Each row comes from the steps of one walk. Every step used is in the known rows, and no mark comes twice. Write the walk behind each row, first mark first.
Known rows:
fumif kapa beneg tumoken gabo: [21 -45 8 24 -76 -54 -97 -33 -25 -40 18 -63 6 33 61 35 8 56 36 21 -27 10 14 -36 12 8 0 -43 -28 -37 -11]
zitor porip kapa: [45 -6 33 -1 38 -27 -48 28 -13 17 -30 -25 40 14 -36 -33 -9 -6 13 -32 -37 17 -15 30 -17 -7 -8 14 3 17 17]
tumoken gabo zitor: [8 1 -20 19 -7 -35 -19 -29 14 -22 -48 -8 10 3 29 -1 -19 3 -27 6 -2 -35 -31 -45 -22 33 21 -5 -39 1 -38]
beneg tumoken gabo vilo: [-9 -72 -24 8 -49 7 -36 -14 10 -50 -6 -3 28 -7 51 14 -14 -4 2 -25 -45 -34 -34 -33 -32 28 59 8 -41 3 -64]
pufon porip kapa beneg tumoken gabo vilo: [32 -94 -13 48 -68 -47 -107 -52 -42 -28 1 -50 10 57 2 -30 -39 -6 24 -25 -50 -35 -9 -32 -14 20 33 27 -24 53 -48]
fifod tumoken: [2 6 23 -21 3 -17 0 -27 1 -29 17 1 41 -4 7 -18 6 -5 -24 6 -34 22 -9 -4 -3 10 25 -13 -2 -54 -3]
vilo gabo tumoken beneg kapa: [-6 -42 -63 -1 -63 -27 18 -7 -22 22 -48 -25 11 38 -31 -12 1 -1 -1 -56 -89 17 -42 29 -27 30 28 -3 -35 -11 -1]
vano kapa beneg tumoken gabo: [10 -69 -38 51 -85 -43 -94 -25 -32 -31 6 -59 18 72 36 23 -3 35 14 24 -57 -6 -6 5 15 -15 10 -28 -55 25 -8]
vilo gabo tumoken: [12 -29 -32 21 -30 -3 46 -7 -7 17 -12 7 -5 42 -10 -25 -31 6 -16 -47 -64 14 -38 -13 -27 9 21 -13 -30 -28 -10]
beneg tumoken: [-16 -19 8 -9 -39 9 -2 -5 9 -19 35 -4 2 0 11 14 29 10 2 -20 -54 -9 -10 3 -9 0 40 -1 -15 9 -11]
vilo gabo zitor porip pufon: [42 14 -3 68 0 -51 24 -36 17 26 -11 -29 26 9 -34 -54 -18 10 -13 -54 -65 -6 -71 29 -81 8 35 9 -47 23 -23]
vano kapa beneg tumoken gabo zitor porip: [39 -60 -39 47 -50 -57 -91 -18 32 -36 -48 -56 44 77 1 18 7 40 -5 9 -50 -20 -59 19 -42 0 17 -29 -77 15 0]
pufon porip zitor gabo: [74 8 16 12 -58 -16 3 -15 30 3 45 -33 -6 39 -32 -13 32 -9 13 5 -13 -5 -11 -28 21 16 -12 -16 28 7 -48]
zitor porip kapa renesi: [58 -22 19 -4 57 -40 -73 24 -20 18 -19 -12 20 26 -55 -50 -24 -15 -6 -11 -28 50 -9 35 0 -9 -38 47 -27 35 28]
renesi kapa beneg tumoken: [-11 -15 -14 55 -35 -2 -43 -23 -35 34 19 -41 -38 58 -19 0 26 31 22 -19 -35 8 7 20 9 -44 8 1 -12 18 -4]
fifod tumoken beneg: [-3 21 -9 -15 6 -33 -10 -14 -21 -7 -11 -11 47 2 6 2 8 1 2 12 -19 43 -29 31 -13 -3 15 -10 -20 -75 13]
porip zitor gabo vilo: [54 -35 -27 34 -34 8 19 -21 24 -5 -11 -16 32 9 -22 -8 -8 -14 1 -20 -7 -11 -24 -8 -34 42 48 42 -6 -1 -68]
porip kapa: [12 -8 15 11 13 -25 -27 -11 -46 18 -6 -25 22 11 -21 -40 -22 -24 4 -15 -39 -1 25 9 3 -3 9 41 4 29 -5]
tumoken gabo: [6 -13 -9 6 -7 -23 -44 7 -5 -19 -16 -18 1 6 53 11 -23 15 2 10 -6 -7 -10 -35 11 4 -11 -32 -15 -9 -26]
zitor porip pufon: [44 -11 9 30 38 -27 -23 12 14 -4 12 -36 23 -2 -22 -38 -13 3 20 -35 -34 13 -24 7 -42 -5 9 3 8 13 11]
tumoken beneg kapa: [-17 -15 -28 -25 -31 -25 -26 -3 -15 0 -29 -31 17 -13 -17 11 36 -3 8 -13 -31 10 -6 43 1 18 13 14 -9 13 9]
pufon porip: [17 0 17 -5 -21 -8 -9 -13 16 -3 36 2 -17 13 -23 -3 21 -7 11 10 7 -11 2 -15 12 -5 -35 -16 18 11 -5]
zitor gabo tumoken: [32 -42 -37 -20 -15 25 32 21 31 -24 -49 -4 20 40 -9 -13 -27 -14 10 -63 -39 14 -27 -10 -31 10 11 -16 11 -29 -28]
zitor porip kapa vano: [64 -29 25 11 28 -74 -41 2 -23 14 -18 -45 19 31 -53 -11 -21 4 -15 -19 -32 36 -27 22 15 9 -22 41 -1 47 33]
vano kapa beneg tumoken: [-1 -62 -31 41 -72 -21 -55 -28 -26 -13 16 -46 17 61 -18 15 20 22 8 19 -50 2 7 44 4 -27 12 7 -38 33 15]
beneg kapa porip: [-21 -44 24 -50 -36 -14 -76 -18 23 -14 -5 -47 14 0 -20 3 7 -2 -16 -8 -38 25 21 -16 51 20 3 -10 0 66 -16]
pufon porip zitor gabo tumoken beneg kapa: [67 -52 -48 -22 -82 -23 -4 -10 37 -3 -10 -56 12 68 -69 -10 45 -26 10 -42 -60 6 -21 -19 0 54 12 -3 11 -7 -34]
renesi kapa: [-8 19 4 38 3 3 -11 -9 -24 36 12 -19 -18 21 -19 -8 34 8 16 -22 -11 -1 7 14 21 -39 -19 6 4 5 -17]
vano kapa porip zitor: [27 -34 14 38 -44 -42 -74 -36 6 20 44 -66 43 54 -43 3 8 -10 -29 61 -20 31 36 -27 72 3 -15 13 -43 39 -15]
zitor gabo tumoken beneg kapa porip pufon: [18 -82 -53 -16 -46 -24 -48 -13 2 -14 -42 -100 48 39 -36 -37 -51 -28 30 -81 -101 63 -16 2 -15 19 32 12 2 31 -37]
vilo gabo zitor porip kapa beneg: [54 3 1 70 5 -69 -34 -33 -32 46 -75 -45 18 62 -55 -57 -45 19 -2 -30 -45 9 -56 51 -53 4 17 21 -48 34 12]

Write each row's walk:
[32 -65 -29 -13 -70 -26 -65 -26 24 6 -41 -72 53 14 -34 9 -7 -25 7 -18 -25 33 -17 20 14 49 44 42 -21 33 -73] | tumoken beneg kapa porip zitor gabo vilo
[36 -1 -7 5 17 -40 -37 13 57 -25 -68 -9 26 14 14 4 -10 20 -16 -11 1 -20 -67 -30 -46 24 4 -32 -40 -14 -22] | tumoken gabo zitor porip
[55 -44 -15 -9 -31 -5 -14 6 42 6 -9 -52 19 67 -32 -15 -42 -11 -12 -26 -23 44 -8 -70 20 32 18 -12 -12 -14 -46] | kapa porip zitor gabo tumoken
[5 3 -23 61 -1 -15 -48 -21 -46 48 -15 -42 -38 60 -32 -9 -2 29 24 -2 14 12 15 24 15 -40 -33 4 -4 13 12] | renesi kapa beneg
[8 -14 -64 28 -29 -19 36 7 -25 39 -41 -9 0 45 -9 -5 -40 8 8 -37 -41 31 -50 24 -38 -2 12 -9 -45 -53 8] | vilo gabo tumoken beneg
[46 -93 -16 45 -16 -42 -116 4 -21 -25 -61 -58 47 43 9 -23 -55 13 21 -46 -55 -7 -43 6 -48 17 46 18 -40 28 -27] | zitor porip kapa beneg tumoken gabo vilo
[44 -24 20 1 11 -48 -62 -29 -44 15 38 -12 -16 33 -57 -62 -10 -38 -8 11 -22 28 18 -4 34 -5 -48 49 -13 63 -3] | pufon porip kapa renesi
[-7 -30 -17 17 -39 -4 -31 -16 -12 -3 12 -27 -19 38 -2 10 2 29 4 -3 -25 1 1 17 -11 -2 37 -4 -15 13 18] | kapa beneg tumoken
[-15 -72 -47 -50 -28 -19 -57 5 18 -5 -52 -52 26 36 -44 3 -21 -15 -8 -36 -42 46 1 -15 21 29 16 1 -32 3 8] | gabo tumoken beneg kapa porip
[4 -112 -65 66 -84 -29 -93 -34 -19 -43 -24 -46 44 57 25 20 -26 16 11 9 -47 -24 -22 6 -15 5 36 12 -68 27 -38] | vano kapa beneg tumoken gabo vilo
[-10 -58 -40 -20 -61 -32 -33 -12 -8 28 -47 -57 9 46 -33 -5 -31 2 -4 -46 -75 53 -29 12 14 17 14 -14 -48 9 -12] | vilo gabo tumoken beneg kapa porip
[-10 -15 -34 72 -42 -38 -65 -54 -21 4 -23 -53 -30 61 10 -2 13 36 -5 -17 -30 -34 -23 -15 -17 -8 28 -3 -52 17 -43] | renesi kapa beneg tumoken gabo zitor
[-2 -86 -51 38 -57 -17 -69 -24 -10 -36 -33 -23 6 37 40 15 -41 17 6 -10 -16 -21 -27 -18 -35 24 57 7 -46 15 -37] | kapa beneg tumoken gabo vilo
[14 -43 -39 54 -37 -31 -56 -24 -35 7 -15 -41 16 66 -24 2 -7 18 8 43 -6 13 13 40 14 -21 -20 4 -32 17 28] | vano kapa beneg
[69 -32 -10 -2 -54 -43 -48 -12 19 12 -20 -86 48 59 -26 18 -18 5 34 -3 -11 73 4 -49 23 19 -12 -10 -26 -81 -29] | fumif kapa porip zitor gabo tumoken beneg
[37 -19 27 9 -31 -67 -13 -47 -13 -19 33 -36 3 7 -18 44 21 32 3 33 5 37 7 -18 39 20 -33 18 -6 -6 21] | fumif kapa vano
[32 -76 -84 -30 -61 -41 13 0 4 -21 -66 -51 10 47 -44 27 -12 -1 -6 -53 -70 47 -43 31 1 46 17 17 2 15 0] | zitor gabo tumoken beneg kapa vano
[66 -75 -73 -6 -71 -63 12 -20 11 0 -32 -71 12 61 -64 22 11 -1 -30 -32 -67 45 -34 -2 15 80 33 38 -12 18 -4] | porip zitor gabo tumoken beneg kapa vano
[2 -34 -37 35 -52 -45 -51 -48 2 -33 -34 -36 -12 44 25 12 -15 31 -22 1 -21 -33 -33 -31 -36 31 52 -7 -58 11 -24] | kapa beneg tumoken gabo zitor
[34 8 2 -6 31 -17 6 3 65 -2 -54 14 25 6 -43 4 10 9 -20 -15 12 -13 -51 4 -58 17 15 -2 -31 -10 3] | gabo zitor porip
[7 -60 -75 -10 -36 -41 -6 -8 -26 17 -34 -11 -11 43 -47 -22 -22 -12 -21 -40 -79 61 -39 41 -13 28 6 25 -70 8 14] | vilo gabo tumoken beneg kapa renesi
[1 6 -1 2 1 -52 -17 -54 19 -55 -30 -6 48 1 32 -18 -1 2 -51 12 -39 -11 -41 -48 -33 43 43 -20 -45 -50 -44] | fifod tumoken gabo zitor
[-5 -89 -52 -4 -28 -39 -60 -21 -3 -8 -21 -93 36 26 -49 -41 -38 -31 3 -55 -74 44 13 -23 -6 35 39 23 -25 32 -4] | gabo tumoken beneg kapa porip pufon
[46 0 -4 43 31 -37 1 -22 42 -6 -20 -25 36 -3 -50 -43 -7 -10 -4 -40 -25 -12 -41 -4 -82 20 34 24 -22 16 -4] | gabo zitor porip pufon
[45 14 26 35 7 -49 -1 -21 -16 34 -54 -23 36 25 -46 -55 -17 -2 -14 -49 -69 -2 -63 37 -60 3 22 27 -45 30 -18] | vilo gabo zitor porip kapa
[81 -35 -19 4 -53 -1 29 -3 46 -9 25 -30 0 71 -55 -24 7 -20 -4 -32 -32 -2 -16 -68 -3 41 0 -16 15 -25 -42] | pufon porip zitor gabo tumoken
[60 -18 11 21 35 -83 -18 -34 -1 7 -50 -34 26 22 -81 -22 -17 -2 -47 -14 -27 15 -42 17 -19 40 6 67 -29 59 21] | gabo zitor porip kapa vano
[0 -42 -14 7 -7 -26 -35 -35 5 -62 -24 5 69 -10 42 -16 -31 -8 -27 -3 -36 -3 -41 -34 -24 40 42 -6 -34 -54 -59] | fifod tumoken gabo vilo
[7 -2 -7 49 -2 -42 -6 -34 -35 33 20 -30 -36 37 -40 18 18 22 -17 -2 -9 30 -5 11 50 -19 -34 31 -3 41 1] | renesi kapa vano
[8 -32 -68 -4 2 -8 18 24 -8 8 -51 -6 13 33 -20 4 -29 -12 6 -31 -3 18 -18 -3 -34 10 10 6 -27 -59 28] | gabo tumoken beneg
[29 -31 8 25 2 -69 -22 -39 -65 17 3 -43 0 20 -38 -19 -26 -4 -25 3 -36 28 5 7 35 19 -3 68 -2 67 17] | porip kapa vano
[45 -38 -9 13 -39 -7 -33 -28 41 9 -8 -41 40 26 -24 -3 -38 -17 -7 -5 6 25 -18 -29 9 33 37 28 -18 17 -85] | kapa porip zitor gabo vilo
[47 -47 -29 63 -16 -68 -75 -35 20 -29 -24 -71 19 42 6 -30 -33 28 -4 -30 -52 -15 -55 -23 -80 24 61 -13 -53 20 -13] | kapa beneg tumoken gabo zitor porip pufon
